In the rows, zero is written as 128.
Known rows, with every step that occurs:
pamo/lelo: [137 143 128 124 180 122 198 164 147 163 147 114 140 118 154 157 100 130
  94 109 114 143 134 134 115  87 114 114 129 118 129 154 134]
kalu/zesuk/lelo/ronupe/zapu: [148 133 139  84 193 156 174 178 139 165 102 157 110 104 162 188 140 140
 142 114 103 101 179 109 102  73 110  60 170 131 166 146 120]
zitagaz/duna/zesuk/ruru: [140 153 158  85 164 137 189 137 169 184 100 100 170 140 180 124 108 135
 106  97 149 121 127 128 100 105  96 134 137 125  79 160 160]
pamo/lelo/zovif/kalu/zesuk/ruru: [109 148 140  65 160 121 176 145 175 155 153  86 153 125 118 177 100 175
 125 157 135 107 133 110  89  63  69 115 163 163 143 167 140]
ruru/zesuk/kalu: [133 153 143 125 171 160 161 193 128 134 145 141 118 130 140 132  96 130
 117  93 147 130 136 133 100  79  80 118 151 135 118 112 161]
zapu/ronupe: [147 164 142 126 175 169 177 187 128 192 126 136 142 130 165 160 124 107
 103 123 139 136 141 110 119 102 104 102 125 119 100 136 153]
duna/zitagaz: [148 152  88 141 149 169 192 153 110 164 128 134 142 127 160 158 122 108
 121  94 148 159 144 117 129  95 136  98 138 120  92 137 154]
fofe/lelo/zovif: [129 140 128 120 150 104 145 152 116 154 131 110 137 111 165 159 147 146
 101 125 156 109 149  90  83  75 115 107 143 160  97 127 141]
ruru/zesuk/lelo: [153 130 143  99 167 146 164 182 143 142 115 152 120 106 144 164 132 152
 131  99 121 132 164 119 105  91  90 117 152 103 109 134 178]
zesuk/ruru: [138 156 118 106 146 151 194 144 136 179 116  98 162 113 157 136 109 128
 112 112 126 121 147 110 103 113  93 106 126 125  96 167 171]
zitagaz/duna/zesuk/lelo/zovif/kalu: [121 125 170  81 178 105 103 158 170 141 100 132 128 129 126 142 141 170
 140 128 155 116 124 106 112  56 118 141 160 134  75 134 116]
zitagaz/duna: [136 159 128 120 178 158 150 156 137 167 118 130 153 131 159 109 107 122
  98  91 140 134 129 124 110  88 113 146 135 127 105 126 147]
kalu/zesuk/ruru: [145 166 132  73 171 167 197 144 148 191 113  96 147 124 159 154 101 141
 115 130 138 103 150 108  90  99  81 111 148 147 134 173 175]
ronupe/zapu: [119 145 124 120 177 161 187 153 122 167 155 132 153 116 158 147 112 101
 116  99 127 134 129 116 117 111 121  85 131  92 110 135 120]
lelo/zovif: [113 151 119 118 149 131 155 153 126 151 136 121 132 103 153 142 112 125
 118 100 145 129 141 102  98  73 122 130 140 136  99 138 140]
zovif/lelo: [141 138 117 127 162 142 164 171 107 194 106 137 140 110 171 120 132 133
 127 121 142 127 141 110 128  78 116 114 140 127 100 148 155]
fofe/duna/zitagaz: [145 142 105 152 163 149 197 156 102 157 135 136 140 136 203 171 134 132
 100 112 138 144 136 100 130  91 137  76 124 131  54 154 128]
kalu/zesuk: [132 156 132  88 195 165 185 158 132 178 123 124 121 126 155 150 110 129
 110 128 144 116 147 119 104  84 100 135 158 141 143 159 145]
duna/fofe/lelo: [126 131 126 109 181  89 180 182 121 171 149  96 148 120 149 165 136 142
  98 120 151 105 150  93 103 109 106 127 130 140 106 148 137]
duna/zesuk/lelo: [159 123 156  94 185 112 171 169 149 167  90 131 116 115 163 165 135 150
 119 119 131 127 145 121 116  95 125 113 137 109  96 167 139]
pamo/lelo/ronupe/zapu: [117 126 129 131 176 130 213 173 145 161 158 137 146 102 169 185 111 113
 110  90  95 136 145 141 117  82 118  68 152 126 150 145 104]
zapu/ronupe/lelo/zovif/kalu: [104 144 160 114 188 138 132 213 139 178 134 151 130 100 123 153 132 145
 142 145 152 102 137 101 115  68  95 111 150 153  57 131 138]
zitagaz/duna/fofe/lelo/zovif: [117 145 136 111 161  74 138 175 141 148 155 101 152 119 151 133 129 151
 101 103 160 100 146  74  80  70 111 151 140 159  96 119 131]
zitagaz/duna/fofe/lelo/zovif/kalu: [ 90 134 134  99 172  78 111 173 138 145 156 106 154 138 113 136 142 162
 115 131 172  99 131  82 100  66 101 162 154 168  89 121 114]
pamo/lelo/fofe/duna/zitagaz: [138 157 106 155 170 108 218 191 144 155 163 120 165 137 212 202 113 179
  85 121 121 162 127 108 127  99 118  76 105 122  91 172 130]
pamo/lelo/zovif/kalu: [ 97 132 130 109 166 105 152 157 147 139 163 112 143 113 109 162 108 152
 116 131 135 131 117 121 117  61 109 131 150 141 112 143 114]
ronupe/lelo/fofe: [119 155 127 120 203 119 179 215 143 183 127 133 147  92 163 144 110 173
 121 112 135 117 151 117 103 111  97 134 122 123 102 176 166]
fofe/lelo/pamo: [159 133 113 117 173 150 164 155 123 204 125 138 134 148 165 154 168 161
  80 117 146 114 143 120  73  97 121 132 153 137  98 141 162]
zovif/kalu/zesuk/lelo/ronupe/zapu: [120 121 142  70 207 151 148 172 137 164 106 158 115 117 119 191 150 150
 153 143 116  96 161 111 117  72 103  69 182 141 157 153 101]

Rows:
[ 94 142 149  74 212 133 142 185 142 161 131 135 116  94 114 151 119 170
 149 142 156  83 145 106  95  50  92 147 175 170 109 150 131]	ronupe/lelo/zovif/kalu/zesuk
[134 158  99 156 166 131 194 178 122 167 140 126 160 135 214 186 128 162
 101 123 146 151 136  91 127 110 126  85 105 129  68 168 142]	lelo/fofe/duna/zitagaz
[110 132 168 106 199  97 202 181 150 186 130 117 145 137 226 186 131 172
  86 132 154 124 120 108 115 120 108 119 108 126  71 195 122]	lelo/fofe/duna/zesuk
[133 154 110 158 184 116 198 217 127 176 138 148 146 106 215 174 129 184
 117 115 138 122 147 100 119 102 117  83 112 133  48 180 150]	ronupe/lelo/fofe/duna/zitagaz
[145 126 129 117 172 137 166 179 125 159 103 159 120  96 164 175 149 126
 144 100  91 119 168 117 112  85 123  51 149 115 130 139 121]	zesuk/lelo/ronupe/zapu
[123 159 121 125 181 105 195 188 165 163 155 106 162 120 165 175  94 161
  92 116 119 145 133 129 112 107  95 129 112 109 146 170 145]	pamo/lelo/fofe
[143 147 116 100 196 130 156 189 139 163 111 142 132 148 166 213 157 216
 131 178 144 123 142  78 127  86 104  73 140 145 100 180 128]	zovif/kalu/zesuk/lelo/fofe/duna/zitagaz
[116 133 126 110 160  70 160 180 124 151 158  97 139 104 151 168 134 147
 107 114 157  98 150  77  92  87 114 132 135 152  99 130 128]	duna/fofe/lelo/zovif
[128 141 159  92 193 133 172 154 163 173 114 129 147 144 179 123 113 126
 100  91 157 133 117 134 113  90 113 157 144 120  88 149 132]	zitagaz/duna/zesuk
[142 158 156 132 204 153 180 225 136 201 116 153 132  99 170 150 120 132
 120 116 132 114 152 119 115  93  96 103 130 126  77 139 161]	zapu/ronupe/lelo
[128 162 165 143 215 119 180 248 141 206 126 149 151 113 216 181 132 181
  95 144 134 104 141  90 118 109  85  86 101 135  53 172 151]	zapu/ronupe/lelo/fofe/duna
[158 150 137 125 200 187 177 225 139 231 126 173 121 123 170 142 140 156
 114 109 132 112 144 132  85  96 101 125 146 117  72 145 174]	zapu/ronupe/lelo/pamo
[162 135 165  92 191 121 150 165 167 162  82 132 127 129 170 136 134 152
 114 105 132 123 137 118 111  79 124 128 140 110  97 148 140]	zitagaz/duna/zesuk/lelo
[143 135 142  70 204 152 134 165 141 164  97 136 115 128 104 167 137 169
 136 161 132 105 147 109 116  75  91 116 163 138 136 161 137]	zovif/kalu/zesuk/lelo
[125 147 128 124 158 104 179 162 151 137 159 114 137 102 153 161  98 141
 104 102 122 137 132 118 104  64 119 122 137 133 125 142 129]	pamo/lelo/zovif
[133 110 144 110 164 150 175 197 138 145 120 172 118  91 158 188 141 136
 147  82 102 120 178 123 107  90  97  69 172 107 126 124 144]	ruru/zesuk/lelo/ronupe/zapu
[171 108 155 103 191 128 168 170 150 198 104 150  99 149 208 172 174 195
  93 126 131 110 134 122  97  92 132 113 144 110  53 186 131]	fofe/duna/zesuk/lelo/pamo
[123 121 133 122 183 124 183 168 113 175 129 144 146 115 178 189 163 116
 102 108 128 107 158 109 100  93 119  56 152 152 124 124 112]	fofe/lelo/ronupe/zapu
[ 88 140 127 101 161 132 128 153 125 147 141 122 132 120 109 148 123 136
 132 130 157 124 127 109 115  71 112 140 150 149  87 136 124]	lelo/zovif/kalu
[154 154 136  84 169 133 138 165 146 142 105 129 102  99 146 166 127 168
 138 132 132 100 168  87  87  55 111 112 157 145 136 149 150]	kalu/zesuk/lelo/zovif
[123 127 134 103 156 119 106 163 133 135 107 132 117 104 104 155 142 162
 145 141 133 119 143  93 115  65 116 113 148 135  93 137 134]	zesuk/lelo/zovif/kalu
[125 147 144 134 192  86 198 191 160 166 163 112 164 129 207 186 106 184
  73 136 115 131 122 109 120 102 101  99 101 127 108 184 125]	pamo/lelo/fofe/duna
[169 129 122  99 157 175 157 185 147 173 118 166 110 129 146 155 154 182
 123  90 126 128 162 130  78  94  97 142 169  95 102 140 188]	ruru/zesuk/lelo/pamo
[109 153 166  85 211 153 142 213 147 184 132 155 114 108 123 171 126 159
 145 159 163  87 142  97 104  54  78 125 172 168  99 137 133]	zapu/ronupe/lelo/zovif/kalu/zesuk
[111 132 139 119 184  95 167 193 133 168 153 133 163 127 171 157 142 127
 107  83 135  95 153  98  98  92 112  98 153 144 122 118 105]	zitagaz/duna/fofe/lelo/ronupe/zapu
